Each row comes from the steps of one walk. Every step used is in the known rows, and no mark comes twice. Write the walk behind each row, first mark first.
Known rows:
u > d > z > s > t > n > f: [ 82  19  35 -48 -14  15   2   8  -8  11  14  24 -86 -17  56 -63  22  13
  37  11 -26  29   7 -51 -50  -1 -42  45 -15  48  -5  26]
z > s > t > d: [ 57  15  41 -40 -35   9 -17  30   0  31 -36  22 -41 -38  -2 -15  26  34
  40  -5  -7  19  -5 -23 -39  20 -17  21  -8  24 -14  15]
e > z > s > t > d: [ 65  12  56 -62 -33  10 -34  39   1  39 -42  30 -44 -35  12   5  12  30
  40  -5   2   4 -22  -4 -48  14 -23  11  -6  23  -2  17]
z > d > t > n > f: [ 17  43  -2 -49 -27   7  -4   4  23  21   9  23 -51 -37  61 -38  30 -14
  57   9   1  32  -1  -4 -34  12  -9  31  -8  48 -36  13]
z > d: [-24  32  21 -34 -39 -13 -25  30  29  36 -21   9 -27 -24  26 -16  18  11
  32  14   3  20 -17  -3 -36  22   6  20   4  17 -10  31]
g > t > n: [ 39  38  23 -31 -28   9 -20  36 -13  42 -39  21 -38 -48  20  -6  41 -24
  15 -15  -2  -4 -11 -21  -7 -15 -17  23  21  41 -14  15]
s > t > d > z: [ 47  28  45 -41 -39  12 -11  28  13  12 -15  25 -55 -34  30 -14   4  26
  46 -25 -12  -2  15 -26 -33   7 -10  40   7  41  11  13]
e > z: [  2  17  47 -55 -31 -10 -41  42  19  44 -30  19 -37 -28  30   6  -7  -2
   6  -9  11 -23 -26  29 -26   1 -13   0  17  26   6  27]
y > f > n: [  3  15   7 -26 -42 -14  -9  47  -6  58 -24   7 -55 -35   0 -20  12 -26
 -11 -43 -12 -29  -9   3  -2  19 -15   4   5  34 -12  18]
n > f > y: [ -4  32   7 -29 -33 -17 -10  20  20  34  15  26 -58 -30  29 -36   8  15
  10 -32 -15 -18   4   9 -25   2 -32   4   4  41 -22  33]
d > z > s > t: [ 71   9  57 -37 -40  -6  -9  38  23  22 -26  16 -74 -24  20 -21  -7  27
  38  12 -12   0  -4 -33 -31   5  -5  22 -12  28  -5  20]
e > t > g: [ 14  36  18 -44 -30  -5 -46  33  36  39 -20  14 -47 -38  14 -11  15  18
   8 -10  -9 -60 -21  11   3 -11 -20  -6  16  48 -24 -13]
z > d > t > e: [  8  52   4 -29 -34  -5 -23  45  49  24   8   5 -43 -42  32 -24  15 -12
  31  30   8 -16   1  12 -32  18   6   7   7  34 -39  34]
s > t: [ 27  21  45 -39 -33  -4  -9  33  24  31 -28  13 -57 -24  21   0   7  15
  14 -26  -4   8  -3  -3 -27   8 -23   0   7  30   4  22]
u > d: [-20  26  18 -26 -18  -2 -28  12   6  35   4   8 -40 -18  30 -25  23   3
  -6  13  -7  -6 -19  -7 -40  11 -19  16  22  17  -3  32]
u > d > z > e: [-11  46  29 -25 -20   7 -18   3   4  39  19   9 -63 -22  58 -42  -8   1
  10  12  -5 -36 -11 -20 -41  24  -4  16   9  25  -3  32]
u > d > t > g: [ 21  39  10 -30 -12  19 -30  -6  41  26  18  25 -59 -19  37 -43  40 -12
  -2  24  -9 -37  -7  14 -21   4  -3   4  25  34 -40 -10]
y > f: [  4  23  30 -27 -27 -13 -23  54  14  50 -23   2 -36 -31  -5 -21   8 -17
  -9 -25  -8  -9 -18   7   2  17  -8   3  13  31 -10  27]
d > t > e > z > s: [ 67  28  34 -51 -27  -3 -41  56  33  43 -19  18 -43 -49  23 -14  -8 -18
  17  28  19 -56 -21  31 -23   6 -11  -9   6  29 -41  30]
s > z > e > t > n: [  4  41  14 -47 -29   9 -12  18  -6  53 -33   1 -45 -48  39 -43  -8  -7
  24 -36   4 -43 -20   7 -17   5 -39  10 -16  47 -26  17]
e > z > s > t > n > f: [ 78  10  54 -72 -23   5  -5  30  -3  30 -35  35 -62 -30  34 -20   6  13
  40 -23  -2  28 -21  -2 -42   3 -49  14 -17  47  -4  15]
d > z > s > t > n: [ 92   9  50 -44 -30   9   1  36   7  22 -28  25 -65 -31  21 -30   1  15
  39   5 -16  17  -3 -43 -18   4 -25  46  -9  39 -20  14]
s > t > e: [ 27  40  35 -31 -30  -2  -6  59  35  22 -17   7 -43 -31  13  -7   5  17
   9 -35  -2 -14   5   8 -27   1 -33  -7  12  46  -4  36]
d > t > n > f: [ 35  36   8 -46 -24  11  -5   6  17  19   4  22 -58 -42  48 -38  15 -24
  33 -13  -3   1   2  11 -17   6 -26  18   6  53 -35  10]
d > t > s: [-10  25  19 -40 -33  -9 -32   4  43  21 -14  21 -52 -41  13 -33  19 -11
  21   1   0 -30 -18  17 -10   7  -6   9  17  25 -50  20]
g > t > s > z: [-18  37  34 -33 -35  -4 -27  12  19  21 -43  24 -41 -47  18 -38  35  -8
  26 -20   2 -25  -1   9 -21 -24 -15  18  -9  31 -24  28]
f > y: [ -3  23  11 -24 -37 -20 -18  31  19  41   2  22 -44 -29   7 -20   8  13
  -5 -25  -8 -29  -8   4 -14   1 -22   9  10  26 -31  30]
g > t > n > f > y: [ 34  50   1 -32 -26   1 -14  24  -9  38   5  42 -68 -50  40 -34  38 -12
  20 -54 -21  -7  11 -21 -11 -25 -39  24   3  54 -28  24]
s > z > d > t > g: [ 22  45  12 -33 -36  14 -15   7  63  14  -7  25 -45 -25  41 -48  17   0
  40  20   6 -18  12  30 -28  11  14  16 -26  33 -43  -8]

Which walk is each row?
[-17  37  22 -42 -34  -6 -19  19  11  51 -29  -4 -56 -47  37 -33 -20   6
  22 -28  11 -61 -18  13 -28  18 -23  -8 -12  33 -14  24] => s > z > e > t
[  2  42  27 -46 -35  -9 -30  25  19  47 -17  -1 -75 -44  50 -19 -30   8
  25  -8  -2 -76 -23 -19 -13  20  -2   3  11  37  -3  21] => d > z > e > t
[-26  27  21 -72 -33 -12 -49  12  54  29 -20  34 -52 -36  35 -13  12  -8
  42  29  15 -18 -31  20 -38  16   5  16   4  21 -41  28] => e > z > d > t > s
[ 25  32  16 -43 -27  -1  -5  20   1  21  -7  16 -33 -38  36 -38  15  -3
  28 -33 -12  18  -3   4 -16   6 -35  26   6  54 -15  18] => t > n > f
[ 54   8  48 -40 -37  -9 -11  36  18  36 -35  13 -59 -23   3 -13   9  23
  19   1  -3   8 -13 -17 -31  11 -19  -1 -10  17 -11  17] => z > s > t
[ 59  22  33 -30 -39   8 -29  28  -4  23 -15  20 -32 -43  13 -32   7  16
  53  20  -8 -19  -5 -24 -27  13   9  45  -2  28 -17  20] => t > d > z > s
[ 22  61  25 -18 -30  -1 -34  65  13  37 -23   9 -39 -56  19  -5  30 -14
   9 -14   4 -45   1   0 -14 -16 -13  -1  24  43  -8  36] => g > t > e
[ 60   7  41 -39 -19   9 -13  15  13  22  -1  19 -79 -12  38 -33  15  19
  21  32 -17   1  -3 -48 -46   4 -15  28  -9  21   3  30] => u > d > z > s > t
[ 32  34  52 -57 -27  -1 -22  64  37  33 -23  16 -48 -34  27   8 -16   7
   5 -38   7 -26 -11  26 -32  -6 -39 -10  14  45   9  36] => s > t > e > z
[-10  50  17 -42 -37   9 -26  12  -4  46 -24   2 -36 -59  28 -31  -6  13
  41 -33   4 -53 -10  13 -35  24 -23   6 -14  41  -7  15] => s > z > e > t > d
[ 16  31  -1 -36 -28  -5   0  19   5  34  14  30 -47 -38  26 -46  14   3
   8 -48 -20   0  -1   0 -15  -3 -46  30   5  53 -35  20] => t > n > f > y
[-12  39  28 -33 -36  -8 -38  22  17  32 -40  26 -45 -54   9 -13  45  -6
  22 -10  -1 -28 -13 -11 -10 -17  -9  11  15  27 -23  26] => g > t > s
[-49  26   6 -52 -41 -18 -34  16  41  23 -33  13 -43 -41  21 -39  14  22
  39   8  -2 -22 -27   3 -37  -5 -19  21 -19  29 -31  35] => e > t > s > z > d
[ 65  36  40 -28 -42  14 -41  35 -18  28 -28  29 -53 -54  22 -17  35   1
  58  23  -7 -30   2 -45 -22   1  16  41  -1  31  -7  19] => g > t > d > z > s
[ 27  52  43 -43 -30  -2 -50  70  17  43 -31  22 -44 -52  33  12  12 -18
   8 -16  15 -55 -17  17 -21 -19 -19  -8  27  43  11  37] => g > t > e > z
[ 24  36  -6 -68 -25  -1 -23  14  26  36  25  48 -77 -32  66 -31   9 -13
  42  -6   1   1  -5  10 -37   8 -26  29  -9  49 -49  22] => e > z > d > t > n > f > y
[-16  44  37 -22 -37  -1   0  14  11  40 -27   1 -39 -35  33 -43 -14  -1
  21 -27  14 -26  -7  25 -27  26 -12  -2 -14  25 -13  27] => s > z > e
[ 37  31  12 -48 -25   1  12  22  11  28   8  37 -72 -31  29 -31  14  14
  15 -59 -24  22  12 -18 -23  -5 -60  21 -10  57 -34  17] => s > t > n > f > y
[ -2  51  -9 -54 -27  -6  -8  12  -5  57  13  19 -71 -51  38 -41  -2  13
  16 -54 -22 -45 -18 -12  -8  10 -53   1  -4  60 -42  19] => z > e > t > n > f > y
[ 36  50  36 -27 -37  15 -39  30  -7  24 -20  26 -55 -53  36  -5  36  -3
  49  -6  -7 -35  12 -30 -22  -8   8  37  18  42  13  19] => g > t > d > z
[ 92  16  46 -49 -32   7  11  24   7  10 -11  27 -72 -28  41 -46   2  15
  55 -12 -25  25  10 -37 -27   0 -29  39 -22  53  -9  14] => d > z > s > t > n > f
[ 34  34 -11 -41 -24   1  -5   8  23  29  30  33 -71 -43  40 -51  13 -16
  19 -25 -16 -13   8   4 -13  -2 -32  26   1  56 -64  18] => d > t > n > f > y
[-34  35   3 -45 -35 -10 -32   4  51  17 -12  19 -44 -37  23 -30  28  -4
  41  27   6  -3 -14   1 -27  17   9  24  -1  19 -48  22] => z > d > t > s
[ -4  51   6 -55 -24  -2 -16  11  -8  51 -10   6 -59 -51  49 -36   4   2
  29 -40 -11 -33 -22  -4 -14  16 -44  -2   0  61 -16  13] => z > e > t > n > f
[  1  32  15 -36 -41   0  -9  13  45  18  -8  16 -53 -21  48 -36   9  -9
  49  23  14   4   9  20 -43  18  11  17 -25  24 -32  28] => s > z > d > t
[ 46  28  33 -50 -26   6  10  17  11  17 -13  20 -59 -26  36 -29  17  12
  30 -50 -16  33   5  -9 -28   0 -51  19   1  54  -2  15] => s > t > n > f
[ 49   9  41 -29 -44 -10 -24  34  13  27 -21  14 -47 -30  20 -30  -8  10
  33  31  -8 -20 -12 -17 -17   8   8  26  -1  23 -16  26] => d > z > s
[-31  19  15 -53 -32 -21 -46  24  30  34 -29   8 -43 -49   3 -20   8  17
  14  -8  -8 -50 -41   0  -6  -6 -24   4  19  30 -28  24] => e > t > s
[-22  42  19 -43 -31 -14 -37  24  11  60 -26  -6 -58 -45  29  -8 -16   7
  15 -14   5 -62 -34  -6 -17  20 -16 -18   9  32 -12  19] => z > e > t
[ 10  53   7 -31 -36   0  -6  38  53  13  -1   8 -40 -40  45 -46   1 -10
  40  12  15 -16  11  28 -42  11  -2  15 -19  36 -40  44] => s > z > d > t > e
[ 26  32   2 -39  -5  19 -17  -2   9  29  18  12 -50 -26  46 -38  32 -32
   4  25  -5  -4 -13  -5 -27   4 -24  28  20  30 -43  17] => u > d > t > n
[  4  54  21 -38 -34   7 -22  12  34  47 -32   9 -49 -44  30 -40  -9  12
  16 -30   2 -79 -14  29  -7   4 -19 -15 -12  46 -21 -11] => s > z > e > t > g
